What can hang from each mark:
J252: J362 J603 J627 J652
J23: J148
J414: J148
J362: J148 J252
J668: J627
J627: J252 J668
J603: J252 J440
J440: J414
J148: J220

Known rows, with every way that one mark hangs from another:
J603[J252]: [-157, -107, -221,  -32,  -12,  249,  -62, -134,    7,  -76,  136,  -49,
 -141,    7,    5,   92,  -85,  157,   29,    5,  -51,  -55,  -93]
J362[J148[J220] J252[J603 J652]]: [-359, -106, -200,   21,  -30,  269, -265,  -18,   71,  -39,  292,  -80,
  142,  106,  -26,  154,    4, -227,  155, -118,  -42,   68,  -58]
J627[J252[J362 J652] J668]: [-551,  245,  -39,  -72,   48,  356, -174,  -25, -151,  121,  159, -153,
  524,  -95,  105,   32,  -60,  163,  119, -144,  -90,  181, -100]
J362[J148]: [-139, -142,  -20,  -33, -112,  -42, -140,  -59,   82,  -53,  161,  -34,
   -2,   54,   12,   95,  -28,   27,  130,  -57,  -31, -115, -120]
J252[J362 J603[J440] J627]: [-367,  -81, -349,  130,   53,   21,  -47,   48,   -5,   16,  161,  -55,
  160,  -61,  -74,   -4,  -33,  -27,   42,   47,   -3,  145,  -77]
J668[J627]: [-270,  -67,    0,   17,  -36,  272,  -59,  -38,   24,   19,  155,  -39,
  225,  -51,   41,   60,  -27,   78,   74,   -4,  -36,  -69,  -89]
J603[J252[J362 J652]]: [-345,  139, -255,  -36,   51,  256,  -86, -153,    4,   14,   84, -129,
  -74,  -85,  -13,   94,  -97,   52,   67, -101,   -2,  178, -107]
J23[J148[J220]]: [-166, -321, -146,  -25, -107,  316,    4,  -94,  114,  -45,  179,   -3,
   15,  133,  -45,  181,   22,  140,  162,  -28, -178,  -95,  -29]
J603[J440[J414[J148]]]: [ -78, -350, -273,   45,  -68,  -70,   15,   49, -106,   87,   19,   65,
  245,   96,   39,  147,   20,   82,  112,   79,   28, -233,  -15]
J627[J252 J668]: [-357,    1,   -3,  -64,  -15,  350, -147,   -6, -143,   30,  213,  -72,
  455,   -3,  125,   36,  -45,  267,   84,  -42, -145,  -47,  -89]
J252[J362 J627[J668] J652]: [-424,  251, -153,   14,   54,  412,  -42,  -22,   28,  115,   80, -145,
  330, -132,   66,   78,  -61, -196,   73, -134,  -97,  123,  -66]
J603[J440]: [-130, -264, -105,   56,  -59,  -49,  -23,  -43,   37,  -23,  100,   -4,
   15,  125,   -1,   83,  -24,   -7,   82,   93,   75, -132,  -82]
J627[J252[J362 J603] J668]: [-586,   97, -124,   -3,   77,  264, -231,   54, -235,   52,  254, -103,
  538, -176,   54,  -47,  -44,  403,   83,  -54, -154,  282, -108]
J252[J603 J627 J652]: [-318,   17, -283,   65,   47,  361,  -76,  -29,   49,    7,  183,  -88,
  136,  -35,  -38,   15,  -33, -194,   36,  -38,  -28,   29,  -61]
J440[J414]: [ -60, -213,  -82,    0,  -45,   55,  -66,  -36,   27,   85,   32,    2,
   75,   28,   35,  132,   -9,   27,   61,   32,   30, -207,  -74]
J252[J362 J652]: [-275,   97,  -49,    8,   12,  127,  -99, -114,   23,   84,   54, -101,
   17,  -64,  -16,   91,  -45,  -13,  100,  -76,  111,   81, -109]
J668[J627[J252[J362 J652]]]: [-588,  263,  -45,  -58,   42,  379, -165,  -30, -118,  133,  202, -144,
  542, -124,   62,   15,  -47,  180,  119, -155,  -52,  166, -111]
J668[J627[J252[J603]]]: [-530,  -22, -125,    2,   31,  369, -196,   44, -166,    7,  327,  -68,
  543,  -97,   34,  -60,  -22,  337,   72,  -22, -140,   99,  -98]
J627[J668]: [-232,  -82,    1,    7,  -31,  254,  -72,  -33,  -21,    5,  112,  -47,
  200,  -25,   90,   84,  -37,   66,   74,    2,  -86,  -52,  -79]
J252[J627 J652]: [-183,   43, -167,   14,   -4,  362,  -12,  -88,  108,   44,  108,  -87,
   71,   26,    7,   91,  -46, -250,   46,  -67,   15, -133,  -63]
J627[J252[J362] J668]: [-455,  127,   -7,  -58,   24,  264, -170,   -3, -178,   86,  182, -102,
  470, -108,   96,   27,  -57,  349,   92,  -85, -119,  120, -108]
J668[J627[J252]]: [-395,   16,   -7,  -53,  -24,  368, -137,  -11, -108,   45,  253,  -65,
  475,  -31,   79,   15,  -34,  274,   84,  -47, -102,  -66,  -99]
J603[J252[J362 J627] J440]: [-309,   -6, -436,   39,   42,  145,   24,  -51,   39,  -16,  118,  -82,
    0,  -24,  -23,   70, -100,  -19,   23,   -6,  -78,   73,  -72]
J23[J148]: [-128, -275, -101,  -13,  -71,  195,    0, -127,   90,  -16,   82,    3,
  -23,   83,  -49,  115,   -3,  159,  101,   17,  -97, -110,  -67]
J252[J603 J652]: [-314,  -69, -167,   52,   25,  208, -133,  -60,   -7,  -11,  163,  -70,
   75,  -22,  -33,   23,  -23,  -39,   73,   -7,   42,   79,  -88]
J603[J440[J414]]: [-104, -329, -179,   46,  -55, -111,  -19,   12,   36,   69,   20,   20,
  144,  128,   39,  124,   -2,  -68,   80,   97,   45, -196,  -57]

Rows:
[-450,  108, -304,  -92,  -46,  208, -150,  -83,   79,  -63,  234, -148,
   19,  -11,    2,  169,  -69,  -28,  197, -231, -179,  223,  -90]	J603[J252[J362[J148[J220]] J652]]
[-474,  102, -237,   83,   85,  321,  -98,   56,  -54,   45,  171,  -94,
  345, -207,   14,   -3,  -47,   42,   33,  -44, -158,  219,  -70]	J252[J362 J603 J627[J668]]
[-359, -167, -251,   80,   -6,  -21, -218,   -3,   49,  -27,  187,  -58,
  170,  150,  -26,   79,  -15, -306,  114,  -13,   61,   67,  -79]	J362[J148 J252[J603[J440] J652]]
[-258, -429, -436,   85,  -49,   51,  -35,  139, -140,   22,  186,   58,
  348,   80,   -2,  141,   58,  128,  165,   66,  -94,  -60,   21]	J252[J603[J440[J414[J148[J220]]]]]
[-487,  -96, -266,   27,   30,  143, -158,   16, -125,   -4,  253,  -81,
  397,   95,    2,  -31,  -25,   74,  104,   16,   -3,  100,  -83]	J627[J252[J603[J440] J652]]
[-591,  157, -180,  -57,   17,   62, -299,    4, -119,   20,  281, -139,
  387,  -85,  -15,  -25,  -39,  187,  162, -178,  -83,  278, -144]	J627[J252[J362[J148] J603 J652]]
[-491,  128,  -44,  -63,    2,  461, -136,  -35,  -85,   76,  229, -115,
  536,  -20,   89,   24,  -36,   97,  111, -115,  -77,   -1,  -92]	J668[J627[J252[J652]]]
[ -69, -288, -222,  -14,  -92,  216,  -26,   33,  -86,   75,  125,   44,
  212,   51,   40,  224,   37,  167,  158,  -27,  -78, -237,    5]	J440[J414[J148[J220]]]
[-185,   56, -154,   -5,  -25,  294, -152,  -79,  165,   41,  149,  -92,
  100,  102,   12,  156,  -45, -429,   64, -138,    9, -158,  -71]	J362[J148 J252[J627 J652]]
[-462,   91, -271,   60,   67,  492,  -74,   29,    3,   21,  184, -113,
  393,  -89,   55,    9,  -39, -220,   46,  -64, -162,  121,  -45]	J252[J603 J627[J668] J652]
[-188, -198, -506,   19,    7,  165,   50,    2,   74,   17,   72,  -25,
  121,   81,   43,  120,  -66, -164,   10,   38, -131, -158,  -29]	J603[J252[J627] J440[J414]]
[-134, -101, -167,    1,  -84,  325, -143,  -25,  160,  -18,  264,  -46,
   73,  145,    5,  219,  -16, -261,  100, -120, -100, -205,  -40]	J362[J148[J220] J252[J627]]
[-419,  238, -384,  -66,   11,  237,  -92,  -86,  111,  -17,  154, -160,
   38,  -78,   -2,   93, -107, -172,   95, -221, -162,  157, -102]	J603[J252[J362[J148] J627 J652]]
[-254, -189, -513,  -13,   -6,  148,   20,  -15,  -94,   48,   26,  -13,
  214,   86,   59,  156,  -36,  -33,  109,   -7,  -56,  -76,   -6]	J603[J252[J652] J440[J414[J148]]]
[-453,  115,  -40,  -78,    9,  443, -156,  -31, -118,   64,  197, -123,
  514,   10,  132,   44,  -49,   79,  109, -104, -119,   17,  -82]	J627[J252[J652] J668]
[-628,   96, -162,  -13,   55,  460, -196,   23, -142,   40,  309, -116,
  599,  -83,   45,  -56,  -25,  155,   97,  -84, -113,  155,  -92]	J668[J627[J252[J603 J652]]]
[-333,  132, -118,   31,   33,  318,  -40,    1,    8,   81,  101,  -93,
  274, -144,   58,   68,  -58,   -8,   45,  -73, -119,   57,  -74]	J252[J362 J627[J668]]
[-285, -164, -422,  -10,    9,  105,  -10,  -50,   45,   29,   30,  -59,
  114,  114,   55,  140,  -56, -194,   74,    9,  -34,  -32,  -48]	J603[J252[J652] J440[J414]]
[-215, -174, -120,   45,  -19,   63, -268,  -30,   15,  -45,  218,  -25,
   55,   39,  -38,   80,  -17,  -22,   67,  -12,   12,   -6, -102]	J362[J148 J252[J603]]
[-225,   13, -199,  -12,  -59,  418, -148,  -45,  179,   14,  245,  -95,
  133,  158,   15,  221,  -18, -452,  128, -182,  -80, -143,  -32]	J362[J148[J220] J252[J627 J652]]
[-406, -212, -304,   59,  -25, -358, -167,  109,   -5,   41,  114,  -26,
  275,  -22,  -20,   50,    5,   17,  148,   -4,  -53,  156,  -99]	J252[J362[J148] J603[J440[J414]]]
[-356, -181, -262,   96,   15,   45,  -81,  -12,   -1,  -29,  151,  -56,
  146,   70,  -31,   14,  -16, -136,   97,   63,   63,   94,  -74]	J252[J603[J440] J652]
[-472,  163, -293,   28,   24,  111, -165,    6,   64,   17,  202, -132,
  201, -119,  -53,   15,  -40, -175,  116, -168,  -89,  222, -107]	J252[J362[J148] J603 J627 J652]
[-624,  117, -126,    8,   70,  287, -218,   48, -209,   64,  289,  -96,
  556, -203,    7,  -67,  -30,  424,   80,  -65, -119,  259, -118]	J668[J627[J252[J362 J603]]]
[-433,    9, -175,  -19,   41,  309, -206,  -35, -138,   13,  267,  -96,
  328,    0,    4,  -25,  -30,  169,   84,  -49,  -20,   86, -101]	J627[J252[J603 J652]]
[-127,   48, -147,   40,   36,  454,  -85, -113,  111,   91,   94,  -78,
   51,   80,   -1,  150,  -46, -370,   -4,  -51,   98, -187,  -48]	J362[J252[J627 J652]]
[-484,  -35, -122,  -12,   39,  351, -207,   50, -208,   -8,  288,  -72,
  520,  -71,   80,  -35,  -36,  325,   70,  -13, -185,  113,  -89]	J627[J252[J603] J668]
[-190, -360, -279,  125,   41,  -11, -147,   45,  -26,   79,   78,   29,
  193,  113,  -13,  108,   10, -119,   16,  141,   99,  -89,  -43]	J362[J252[J603[J440[J414]]]]
[-473,   76, -176,   11,    2,  -32, -219,  -22,   15,    0,  178, -115,
  133, -103,  -50,   20,  -30,  -10,  156, -133,  -18,  276, -131]	J252[J362[J148] J603 J652]
[-355,  221, -375,  -21,   73,  401,  -30, -122,   51,   30,  104, -146,
  -14, -105,  -14,   88, -110, -111,   30, -137,  -68,  126,  -82]	J603[J252[J362 J627 J652]]
[-609,  257,  -48, -115,  -14,  194, -238,    7,  -98,   72,  221, -166,
  573,  -73,  121,   43,  -57,  101,  188, -232, -187,  212, -124]	J627[J252[J362[J148] J652] J668]
[-557, -194, -287,   36,   29,  134, -141,  153, -153,   82,  241,  -26,
  740,   -2,   74,  -24,    8,  186,   89,   45, -146,   40,  -60]	J668[J627[J252[J603[J440[J414]]]]]
